Each row was made from one walk, in order. Every step used is in the known rows, and no mark comes twice. Write each row's walk.
Known rows:
buli lenit goza sedabas tovod: [-10  17  35  39  13 -34  69  38 -19  16 -90  58   0  37  27  17  -5  37
 -33   3   4  25   4  -5  49 -12  43  26  -5  18   6]
lenit tovod sotilo goza sedabas: [-15  22  34  16  23  17  53  28  -8  54 -75  66  -3  34  36   0 -58  69
 -31   3  11   5  18  -9  31  15  38  34   6  32  -5]
buli lenit goza sedabas tovod sotilo: [  0   4  46  25  13 -30  72  26 -17  35 -93  73  -6  36  51  24 -13  70
 -30 -13 -10  11  18  -8  56   7  42  38 -34  20  11]
tovod sotilo goza sedabas nufup lenit: [ -2  51  21   9  18 -20  49  27   9  49 -82  58  -4  15  79 -27 -48 105
 -35  -4  11   7  41 -13  52 -12  35  30   5  22  -7]
tovod sedabas: [-17  13  11  -9  21 -10  25   3  20   7 -59  47  22  19   9 -24  -7  25
 -27  25  42  17 -20   5  -2  13  35   6  16  19 -14]
lenit sotilo sedabas: [-16  -5  15  -4  30 -38  47  17  17  26 -62  64  22  45  40 -19 -43  18
 -13  14  67  18 -12  14  17   8  41  10  12  25 -16]
tovod sotilo goza: [  9  11  21  -5  20   4  32   6  -6  23 -70  54   7   7  28 -18  -2  44
 -19  10  -6   1  32  -5  23  17  36  11  15  31  -3]
tovod sotilo: [  4   9  26  -6  15 -17  41   0   2  20 -61  29  17   6  39 -18  -3  33
 -16   1  -8  -3   1  -8   6  31  36   8  -8  25  -1]
sotilo sedabas nufup lenit: [ -8  27   4  11  19 -55  67  26  24  21 -70  39  24  35  75 -53 -45  60
 -23  19  92  21 -24   3  18 -11  42   1   2  12 -12]
goza sedabas buli: [-27  33  15  13  10 -38  19  53  12  24 -58  44  11   2   0 -16 -32  34
 -33  -8  26  23   1 -11  31 -11  40  -2  40  18  -6]
sedabas buli lenit tovod: [-16  -1  25  43  12 -29  90  18  20  22 -75  32  19  22  27   5 -26  41
 -33  -6  17  28 -19 -19  22   9  43  23  17  22  -5]
tovod sotilo sedabas nufup lenit: [ -2  14  14  -3  20 -52  69  12  26  41 -74  52  17  33  99 -46 -56  93
 -20   4  74   5 -13  -1  24   8  40  12 -28  15  -8]
buli lenit goza: [ -2   4  22  23  18 -27  59  -1 -16  -6 -84  39  15   7  20  -2  26  -7
 -37  31  19  20 -10 -12  30   3  41  19  19  25   1]
sotilo goza sedabas buli: [-24  35  10  15  16 -18  11  59   4  27 -68  70   2   2 -10 -15 -30  43
 -39   1  31  26  29  -5  52 -26  41   6  62  26 -10]
sedabas buli lenit sotilo goza: [ -4  -6  19  24  24 -31  53  14  22  27 -83  69   6  16  27  12  -8  43
 -31 -11   6  31  45 -11  59 -11  41  31  51  35 -16]
goza sedabas nufup lenit tovod: [-26  53  23  41  17 -29  91  32  21  46 -69  19  14  43  79 -26 -78  71
 -40  -6  37  20 -21 -21  18  -4  40  26  -2  12  -8]
tobone vorif: [ -6  32  13   4  16 -22   8   5  -4 -27 -54  -1  30 -10   7 -23  25 -36
 -25  15  -9   6  11   2  -9  15  32 -20  31  25 -16]
lenit tovod sedabas nufup: [-25  30  12  16  19  -9  73   6  38  11 -66  36  15  49  41 -31 -56  86
 -20  -2  78  13 -28 -14 -10   7  42  20  -2  20 -13]
goza sedabas: [-17  41  18  13  13 -20  23  38  -4  15 -57  23  15   7  11 -17 -14  11
 -24  14   7  13  -3  -8  13   2  37   8  28  21  -6]
sedabas tovod sotilo: [  8   3  35   3  12 -19  64  15   7  28 -64  45  13  35  50 -12 -12  61
  -7 -25 -28   0   9   0  10  27  40   5 -37  19   9]
tipu lenit goza sedabas tovod: [-35   9  29   0  20 -20  54  45 -53  37 -76  50   2  42  22   9  -8  19
 -46  -3  34  22   6  -4  56 -13  53  12   3  16   3]
sotilo goza sedabas tovod: [ -8  33  23  24  14  -6  37  58 -10  29 -71  63   1  39  13  -8 -26  48
 -24  -5  -6  21  31   3  40 -19  41   8  19  22  -2]
nufup lenit sotilo: [-11   7  23   9  30 -30  69  -5  23  46 -61  39  25  31  71 -14 -25   4
 -39   6 -10  21  -1   5  20  16  36  13   6  21 -13]
buli lenit tovod: [ -4   6  29  43  15 -15  94   3   3  16 -73   9  23  28  40   4 -11  18
 -25  14  -4  19 -27 -18   4  24  40  31   4  25  -5]
tovod sotilo sedabas buli: [-13 -10  16 -16  18 -48  34  30  24  34 -65  79  15  19  31 -28 -51  68
 -18  -3  84  12 -10   7  29  10  41   0  -2  19  -5]
sotilo sedabas nufup: [ -8  29   1   8  15 -47  45  34  18  -2 -67  29  19  29  40 -50 -32  58
  -5  12 101  10 -21  -6   9 -11  44   1  14  19 -11]
nufup lenit buli: [-23   2  15   6  23 -12  61   7  20  36 -70  41  21  15  45 -27 -44  17
 -52  25  36  27 -23 -20   6   7  40  15  23  16  -1]
tipu vorif: [-20  22  14  18  13 -21  26   5  -1  16 -45  12  24   3   5 -33 -21 -28
 -12  40  17   9 -10   8  15  17  35 -17  34  28   8]
sotilo sedabas: [-11   7  10   0  19 -35  34  30   4   9 -62  43  27  26  19 -35 -23  10
 -14  31  72  17 -25   8   8   6  42  -5  14  21 -10]

Which walk is each row?
[-28  30  24  14  26 -28  47  25 -13  36 -74  66  12  18  38 -16 -29   1
 -63  35  37  27 -11   4  43 -10  38   9  17  17   0]
nufup lenit goza sedabas
[ -5  -1  18  10  16 -36  58  46   7  20 -66  62  22  54  31 -29 -32  37
  -5   7  56  20 -22  14  12   0  45  -8 -15  15  -1]
sotilo sedabas tovod
[-17  19  38  18  28   9  75  22  -2  81 -78  74   3  42  70  -2 -75  68
 -52  11  -1  15  15  -1  41  14  35  36  -5  25  -6]
nufup lenit tovod sotilo goza sedabas
[-28 -24  15 -25  33 -35  52  18 -18  43 -62  41  20  46  48  -7 -28   3
 -24  13  70  21  -6   5  33   9  50  20  15  25 -23]
tipu lenit sotilo sedabas
[-31   4  23  11  30  -5  82  -4  30  51 -64  58  27  51  52 -19 -62  37
 -52  31  41  30 -38   8   3  21  35  17 -11  14 -14]
nufup lenit tovod sedabas
[ -1  52  16   8  13 -12  32  34   2  25 -77  47  -9  11  47 -24 -32 108
 -16 -14  20  -3  44 -21  40  -9  38  29  16  28  -7]
tovod sotilo goza sedabas nufup
[-14  -3  13   9  15 -37  38  11  33  13 -74  58  16   7   8  -3  -4  52
 -32   9  40  32  -7  -5  27   1  37  21  21  18 -16]
tovod sedabas buli lenit
[ -3  21  38   8   9 -20  49  36   1  42 -66  50   4  36  46  -1 -32  76
 -12 -27 -28   2  15  -3  27  17  39  17 -32  16   4]
goza sedabas tovod sotilo
[-15  34  12  17  23 -38  71   4   7  10 -78  45  15  19  61 -44 -16  38
 -48  15  62  18  -8 -11  30 -15  42   3  10  17   1]
sedabas nufup lenit goza
[-18   9  19   9  28 -26  60   2  -7  23 -74  58  23  17  42 -27  -5 -12
 -59  38  36  24 -14   5  30   0  40  -4  14  18   2]
nufup lenit goza
[-20  18  13  28  23 -39 103  25  30  40 -72  44  25  62  85 -46 -84  71
 -30  16 105  24 -43  -3  12  -3  44  12 -15  15 -11]
sotilo sedabas nufup lenit tovod
[ -1  15  11  -6  15 -44  49  20  19  15 -71  44  12  29  65 -42 -42  96
   2  -2  82  -4  -8  -7  12   9  42  12 -16  22  -6]
tovod sotilo sedabas nufup
[-18  -8  18  -1  35 -45  65  12  24  54 -65  71  27  50  74 -24 -56  18
 -35  22  57  28 -15  20  27   9  39  11   1  19 -19]
nufup lenit sotilo sedabas
[ -1   7  12  23  20 -61  76  12  29  10 -82  39  12  44  74 -11 -28  71
  -2  -4  71  18  -3 -13  29  -6  44  38   3  27 -20]
buli lenit sotilo sedabas nufup
[-25  25   8   1  29 -30  60  -3  27  17 -80  76  12  32  56 -40 -30  65
 -54  26  95  24 -16   0  28 -15  40   9   0  12  -8]
tovod sedabas nufup lenit goza
[-22  54  19  42  22  -6  83  39  12  51 -80  47   4  43  67 -24 -73  81
 -45   3  40  23   8 -16  37 -19  41  29  22  22 -10]
sotilo goza sedabas nufup lenit tovod
[-11  34  27  22   9 -24  45  54   0  25 -61  37  10  37  23  -9 -23  38
 -18 -13 -15  17   3  -2  19  -2  42   5  -1  14   1]
goza sedabas tovod
[-24  -8  20 -16  28 -17  54   0 -21  36 -56  12  18  26  45   3   4  -9
 -28  -8  -2  15  10 -10  27  16  48  19  22  27 -17]
tipu lenit sotilo
[-26  17  30  16  20   0  50  43  12  61 -75  84  -5  28  26   1 -74  92
 -40 -16  36  15  25 -11  48   1  41  27  18  29  -4]
lenit tovod sotilo goza sedabas buli
[-14  53  11  20  22 -18  36  35  16  22 -73  52  -6  29  45 -18 -40  78
 -19 -18  34  12  47 -16  43 -23  41  31  41  33 -16]
lenit sotilo goza sedabas nufup
[-20 -16  20  35  18 -46  86  34  22  32 -80  60  21  43  30  -5 -57  53
 -28  11  89  34 -36  -3  28   1  45  20   9  22 -10]
sotilo sedabas buli lenit tovod
[-12  23  29  19  25  -7  47  48   5  47 -73  81  -3  57  34   6 -40  57
 -22 -22  -9  22  48   9  51 -14  43  22  15  29  -9]
lenit sotilo goza sedabas tovod
[-13  12  42  10  23 -29  75  26  -9  64 -82  94   1  47  74  -1 -47  63
 -51  -6   4  15   9   9  54   3  40  16 -42  12  11]
nufup lenit goza sedabas tovod sotilo
[-20 -14  34 -12  23   3  83  -4 -28  52 -63  10  16  33  57   5 -26  33
 -31  -8   9   2 -12 -17  12  41  47  27 -17  24  -6]
tipu lenit tovod sotilo
[ -3  15  40  35  18   6  74  20 -12  50 -90  56  -5  29  49  25 -41  74
 -31   5 -14  11  24 -16  44  15  37  58   1  33  -7]
buli lenit tovod sotilo goza sedabas
[-13 -16  26   9  31 -48  89  28  29  64 -69  85  23  80  86 -18 -66  45
 -26  -4  46  32  -8  28  34   1  43   7 -31  13 -10]
nufup lenit sotilo sedabas tovod
[ -3  38  10  20  14 -39  68  10  23  16 -65  10  23  16  69 -47 -17  47
 -29   2  23  15 -11 -15  13  -3  39   3   8  14  -7]
sedabas nufup lenit
[-15  -4  18  24  17 -45  56  13   1   2 -85  61  11   0   8  -1  11  18
 -47  11  43  30  -2 -14  47 -10  43  11  34  22   2]
sedabas buli lenit goza
[-11  42  15  14  18  -2  15  44 -13  18 -68  50   5   9   2 -16 -13  21
 -29  22   9  18  24  -1  34 -11  38  10  48  28 -11]
sotilo goza sedabas
[-15  63  10  22   8 -35  32  42  11   1 -62   8   8  10  34 -31 -22  60
 -15  -9  23   7  -1 -24  15 -12  41  12  24  19  -7]
goza sedabas nufup
[-11   4  16  -5  28 -50  73   7  10  36 -88  85  10  40  90 -43 -56  83
 -38  18 115  10 -14   3  42  -6  43  12 -29  15   1]
tovod sotilo sedabas nufup lenit goza
[-25 -30  28 -19  28 -12  81  12 -29  61 -68  38  16  52  62  -4 -55  47
 -24  10  79   7 -28  -2  20  34  50  26 -26  23 -11]
tipu lenit tovod sotilo sedabas
[-11 -29  23   1  22 -55  57  16   5  29 -96 103   5  20  35  -2 -29  66
 -36  16  97  21  -5   3  58  -1  44  22  -4  23   0]
tovod sotilo sedabas buli lenit goza
[ -6  18  26  27  23 -15  45  23  -3  32 -83  57  -2  22  33  22 -12  33
 -27   7 -23  24  45  -9  56  -7  37  51  43  36 -19]
buli lenit sotilo goza sedabas
